Known rows, with every step that occurs
legi damen: [-29  24 -22  25 -20 -17   0  28  -6  -1  24  -8  13  -4 -20  22 -33  25
  -3  10  -5  14  35   2  11 -23  12  11 -38  -8   0  12   5 -27 -45  47
   4   5   7 -16 -12 -10]
kigi legi: [-16  16 -19  11 -11 -10   4  26  -2   2  26   6   0   2 -26  34 -26   1
   1  -4  -8  19  39   3 -13   4  11 -12 -20 -61   4  -1  -9 -25  -3  49
  10  24 -33  -7   2 -30]
legi kigi: [-23   0 -20  22 -20 -37 -28  20   4  11  29  11  -2   2 -10  33 -24  21
  -3   8  -2  13  37   5 -16 -27  19  23 -35 -41  11   5 -18 -29 -47  45
  12  10  -8 -37  -8 -19]
legi fuzila vigit: [ -9  22  -7  15 -16 -14  25  16  14  20  51 -13   1  -1 -17  27   2   7
   1  -2 -24  24  33  -8 -23 -50  -1   2 -31 -31   3  20  14 -31   7  43
  20  -2  25  -7 -16 -24]
fasol kigi: [-26   7 -26  24 -13  -6 -12  24  13   2  45  21  19  -1 -15  44 -40   4
 -22  26 -14  11  39  -3   2 -25   4  25 -25 -41  -1  -3 -18 -24 -48  46
  20  -1  -9 -14 -10  -4]
legi vigit fuzila damen: [  5  54  -2  11 -17 -11  24  20  -9  24  26  -3   2 -26 -23  32  12  11
   4  10 -29   9  30   3  -5 -22  -3  34 -27 -18  16  14   6 -34 -50  50
  23   6  31  -2 -21 -26]
vigit fuzila: [  3  44 -20  15 -30 -10  36  20  -2  11 -12   9  -8 -22 -24  29   1  20
  -5   8 -22  16  30   4 -30 -12  11   6 -14 -46   1   1 -26 -17 -44  51
  20  10 -20 -19  -2 -24]
kigi legi fuzila: [-30  34  -9  13 -13  -8   6  22   1   5  30 -15 -17  -1 -23  21  -6  -1
   9 -10  -3  27  35  -8 -26 -18  16  -1 -31 -59 -11   7 -11 -27  13  49
  25  23 -19  -6  -1 -35]
fuzila vigit legi fasol: [  6  -5 -23  -9 -10 -25  66  11  10   1  44 -20  14  10 -23  20 -14  -3
  -1  19 -27  26  32  16 -26 -20   2  15 -26 -54 -15   7  11 -32   9  32
   5 -20   2  -4  -8 -15]
fuzila legi fasol kigi: [-13  -5 -19  12  -1 -18  16  14  19  26  73 -13  25  11 -22  40 -27 -15
 -13  36 -17  19  33   3   7 -21   2  22 -33 -36 -15  -4  -3 -37 -13  36
  27 -14  14   4 -15  -4]
bofe kigi: [-30  17 -34  25 -31 -18 -24  31   0  26  37  23  34   0 -15  44 -38  17
 -21   3  -9   8  29 -16  44 -28  16   6 -26 -38  20   8 -27 -17 -46  58
  10  12 -27 -27  -9 -30]
vigit damen: [ -8  13 -31  18 -24   6  17  25  -4   0  -3  12  36 -16 -19  23 -18  19
 -17  10 -12  17  28  17   7 -12   7  15 -19  20   2   1 -27 -24 -56  56
   1  -1   5 -16 -12  -9]
damen fuzila legi kigi: [  0  -1  -1  14  -9 -43   7  14  21  34  29  -2 -18   2 -21  43 -11   4
   9  11  -8  15  32  -1 -46 -21  10  19 -39 -25   1   3   6 -42 -37  40
  25  20  38  -7 -13  -2]
damen fuzila vigit legi fasol kigi bofe: [-26 -25 -11  -4   3  -9  39  18   2  23  67 -20  -3  18 -16  36 -27 -15
   4  16 -35  21  26  -1 -26 -13   2  55 -26 -79 -14   0 -70 -35 -21  29
  50 -21   6 -10  -4  -1]
damen fuzila vigit legi kigi: [  0  -7  -9  -3 -14 -46  46  12  20  -4  24   4 -27   0 -16  35 -15   6
  14  11 -21  19  36   7 -77 -26   9  32 -32 -24   3   9 -10 -40 -49  32
  20   8  32 -14 -12   0]
fuzila damen vigit legi: [  3   2 -10  -1 -12  10  33  21  -2 -20  -7  24 -11  -6 -32  27   2  -7
   1   8 -24  18  36  16 -25  -7  -4  14 -16  16  -1   9  12 -25 -37  45
  15   2  16   5 -14   3]
vigit damen fuzila legi fasol kigi: [ -7   1 -14   5  -2 -10  51  13  23  23  57 -16  28  -5 -21  38 -14 -14
 -12  27 -20  21  22   2  -9 -16   0  43 -32   9 -25  -5 -30 -38 -43  40
  38 -17  52  12 -20  17]
damen vigit: [-20   8 -11  12 -16  23 -16  24   3  -7  20  20  -9  -4 -20  33  -3  11
 -10  -7 -14  15  35  -2  -3 -19   6  11 -11 -20 -20  18 -11 -11  -4  38
  26   1   9 -11  -6 -18]
legi fuzila: [-21  34 -15  22 -21  -9   5  20   3  14  26  -9  -5  -3 -20  18  -5  13
  -4   6  -5  20  31  -9 -15 -39  11  10 -35 -54 -13  11   1 -21   0  50
  19   4  -8 -19  -7 -27]
kigi bofe: [-28 -10 -21  24 -13   4 -39  29 -21  33  19   1   7  13 -19  32 -31  14
  -2   2 -16  13  29   4  16  -7  10  15 -22 -86  13  -1 -40 -22 -13  48
  19   3 -47 -32   5 -29]
damen fuzila legi vigit: [  3  20   3   4  -1  -8   7  15  22  25  53 -17 -13   0 -24  41 -12   0
   8  19 -20   8  33  -5 -33 -21  -3  25 -37 -48 -32  13  24 -39  20  27
  28  11  48  24 -14 -26]
kigi fasol: [-13   6 -14   9 -16  -4   5  30 -15  12  42  -1  26  10 -17  32 -11  16
 -13   0 -14  14  27   7  17 -10   4 -15 -18 -52  27   4  11 -18   7  50
  31   0 -38 -17  -5 -18]
fuzila vigit legi kigi: [ -6 -19 -19   2 -17 -47  20  13  16 -11  23   8 -13   5 -16  32 -27   7
  10  16 -22  21  41  20 -61 -24  10  20 -26 -10  17   8 -10 -43 -47  36
   7   7  11 -17 -13  -9]

Rows
[-32   8 -23  13 -25 -13 -13  36 -12  25  60   9  43  12 -13  40 -24  17
 -20  -8 -14   9  22  -9  58 -17  13 -14 -18 -40  45   9 -24 -17 -17  60
  37   5 -44 -24  -8 -25] -> bofe kigi fasol
[-22   5  -2  13  -7  12  -4  21   9  -6  21  -4 -14   0 -30  32 -10   1
   6   1 -16  20  36   5  -4 -16   4  -4 -24  50 -15  22   7 -32 -18  32
  25   9  54  16 -19  -1] -> fuzila legi damen vigit
[ -7  -4 -15  -8  -2 -23  78  12  27  -2  70 -10   4   4 -18  37 -19 -14
  -7  27 -29  21  31  -3 -42 -25  -1  50 -30 -49 -28   2 -21 -32 -28  29
  36 -22  33   4 -12   9] -> damen fuzila vigit legi fasol kigi
[ 14   7 -11   0  -7 -15  61  12  11  34  36 -30  24  -5 -26  28   3  -3
  -3  13 -16  22  17   8  -8 -10   3  22 -33  -9 -24   1   0 -34 -12  41
  21 -11  46  10 -14   0] -> vigit damen fuzila legi fasol
[-39 -30 -11   1   3  13  -2  22 -15  10  47  -5  -1  14 -22  32 -15 -20
   0  11 -29  20  28   8  16  -4   2  56 -22 -30  -1   1 -67 -33 -36  38
  50 -21   6  -8  -8   2] -> fuzila damen vigit legi fasol kigi bofe
[-16  20 -10   5 -15   1  45  18   8  -1  29 -14  16 -13 -22  22   2   1
   6 -13 -23  32  30   9 -28 -23   2   6 -21  34   8  16 -33 -38 -19  50
  20  10  35   7 -17 -15] -> kigi legi fuzila vigit damen
[-41 -21 -18  25 -12 -22 -60  26 -19  30  29   0  -6  16 -12  33 -33  19
   8  -2  -9  14  31   6   2 -14  21  31 -31 -69  24   4 -63 -33 -41  45
  26   9 -33 -47   1 -26] -> legi kigi bofe
[-11  -5 -18  -4 -16  13  22  20   8 -36 -14  23 -22   0 -29  24 -10   0
  -3  10 -20  20  40  16 -46  -5   6  14 -11 -14 -25   9 -13 -17 -14  34
  17   2  -8  -1  -3 -10] -> damen vigit legi
[-18  20 -24  10 -16  13  -4  22  -2 -11  27  -3  29 -15 -15  23 -21  20
  -7  14 -18  12  31  20  -1 -19   6  40 -26  12 -12  14 -35 -31 -35  43
  11  -4  23  -2 -17 -29] -> legi vigit damen
[ -2  25 -15  13 -20   4  48  24   5   8  -1   7  16 -21 -19  27  -4  18
 -11   2 -13  13  21   2 -17 -12   5  32 -25  -5 -16   3 -28 -19 -58  53
  17   1  31 -11  -9   4] -> vigit damen fuzila
[-52  16 -19  17  -6 -12   3  29   1 -15  47  -3   5   0 -22  35 -48   1
   3   7  -5  19  42  -1  -1  -8  14  15 -35  -3   2   5 -36 -36 -51  44
  24  19  11   2 -11  -3] -> fasol kigi legi damen
[-25 -20 -11   8   1   4  17  20   0  44  53 -24  21   9 -22  37 -20 -13
  -3  14 -25  21  17   3   8  -2   5  53 -29 -25  -8  -7 -83 -39 -41  39
  50 -13  24  -3  -9   7] -> vigit damen fuzila legi fasol kigi bofe
[-15  40   2  16  -9 -16  16  22  -9  25  37 -11  -1  -8 -28  27  10  -6
  10 -12  -7  22  32 -11  -2 -20   2   4 -37 -21  18   8  17 -37 -18  62
  19  20  10   0 -15 -15] -> kigi legi fuzila damen
[ -6  33  -9   6 -25  17  19  20   2 -10 -14  18 -29 -24 -25  31  20  13
  -3  -9 -25  19  29   4 -38 -13  11  13  -2 -11 -15  16 -42 -10 -33  42
  42   8   6  -8  -2 -21] -> damen vigit fuzila
[  9  18  -3   9 -12 -15  45  18  18  24  49   1   2  -6 -17  43  -4   8
  -4  -3 -27  15  31 -14 -28 -33  -5  10 -25 -46  -1  15  15 -25 -15  39
  21  -1  44  -4 -13  -6] -> damen fuzila vigit
[ -1   8 -16   7  -9   9   4  16   9   5  25  -9  25 -10 -24  30 -17   6
  -1  23 -24  15  33  24  -9 -13  -2  24 -27  42  -9  11 -10 -45 -19  38
  11   3  43  20 -23 -21] -> fuzila legi vigit damen
[-33   6 -20  13  -5  -7   0  25   8  -4  48  15   3   1 -20  45 -39 -10
  -6   7 -11  18  43  -2 -13  -2   9   9 -22 -44   3  -6 -35 -29 -25  46
  26  17 -20  -2  -4 -13] -> fasol kigi legi
[-35  13 -30   4 -14 -23   1  25  -4  29  72 -13  29  11 -19  35 -27  -1
  -6 -10  -4  20  26 -10  43  -6  23   6 -29 -74  -1   8 -43 -23   1  52
  23   5 -33 -16  -1 -37] -> bofe kigi legi fasol
[-24 -23  -5 -11 -14 -10   5  23  -5 -27  25   8 -21  16 -18  26  -6   8
   7  -6 -16  20  31  23 -35  -6  15  11 -15  -8  17  13 -31 -26 -16  36
  51   7 -14 -16  -6  -6] -> damen vigit legi kigi fasol
[-20  13 -27  10 -19 -19  37  25  -3 -28  -4  -5  -2  -1 -28  15 -38  16
   6  25 -11  18  38  18 -25 -10  12  12 -35  -6  -6   5  -1 -32 -49  42
  -3   7  -3  -6 -10  -2] -> vigit legi damen
[  7  16  -4  -5 -10  -4  42   9  11  23  22 -23 -15  -6 -31  29  25  -7
   3   7 -28  28  24   9 -20  -9   7   5 -15 -17 -26  12 -12 -27   9  31
  40  -7  26  12  -8 -20] -> damen vigit fuzila legi fasol
[-31 -31 -22  11 -13 -24 -32  22 -15  10   3   1 -21  19 -18  26 -39  10
  14  11 -14  19  34  20 -31  -2  20  34 -27 -65  20  -5 -65 -38 -47  40
  21   9 -44 -39   3 -20] -> vigit legi kigi bofe
[-27  28  11   8  -7  16   3  21  -5   3  34   0 -23  -9 -28  29  28 -11
  10 -26 -12  24  32 -10  -6 -19   3  11 -21  15  -1  23  -6 -26  -4  50
  41  15  41   9 -16 -12] -> kigi legi fuzila damen vigit
[ 13  -5 -22  -1 -15 -19  56  16  15 -11  13  10   2   3 -26  30 -24   0
   0  21 -33  22  40  19 -48 -17  -3  -3 -18 -27   6   5  15 -32 -16  37
  -2   2  -2  -1 -10 -11] -> fuzila vigit legi
[-46  22 -20   5 -12  -8 -39  27   2  13  73   1  10   3 -17  43 -41   4
   2  -9 -12   9  37 -11  20 -14  17  21 -30 -54  -3  19 -43 -31   8  40
  26  25 -11   2  -6 -56] -> bofe kigi legi vigit
[ 13  50  -8  19 -24 -16  37  21 -11  29  -5  11   6 -27 -27  34  16  12
  -4   7 -26  13  28   3   1 -16  -2  12 -21  -8  32   3  11 -27 -73  64
  14  10  11 -12 -15  -8] -> vigit fuzila damen
[-29   4 -28  15  -8 -14   6  19   9  13  71  -5  28   6 -12  34 -30   0
 -21  26 -11  17  31  -3  17 -26   8  39 -31 -61 -20  -1 -27 -23 -24  40
  27 -21  -2 -16 -10  -9] -> legi fasol kigi
[-13 -12 -26  -3  -4 -23  53  13  21  -7  70  -7  18   9 -18  34 -33 -13
 -10  33 -29  23  37   9 -24 -25   0  34 -26 -39 -13   1 -18 -36 -20  30
  22 -23   9  -2 -14  -1] -> fuzila vigit legi fasol kigi
[-31  24  -9   9 -17 -19  14  21  12  24  72  -9   4   2 -18  39 -11  -4
   6 -21 -21  27  32 -23  -2 -38   9  -7 -27 -24  18  23 -23 -34   3  49
  30  20  14   2 -14 -35] -> bofe kigi legi fuzila vigit
[-18 -18 -15  -4 -16 -33  14  23  -7 -13  25   1  -4  16 -17  25 -21  14
   4   9 -13  17  31  24 -33  -5  15   7 -22 -31  31   1 -15 -33 -25  42
  33   8 -36 -23  -5  -8] -> vigit legi kigi fasol
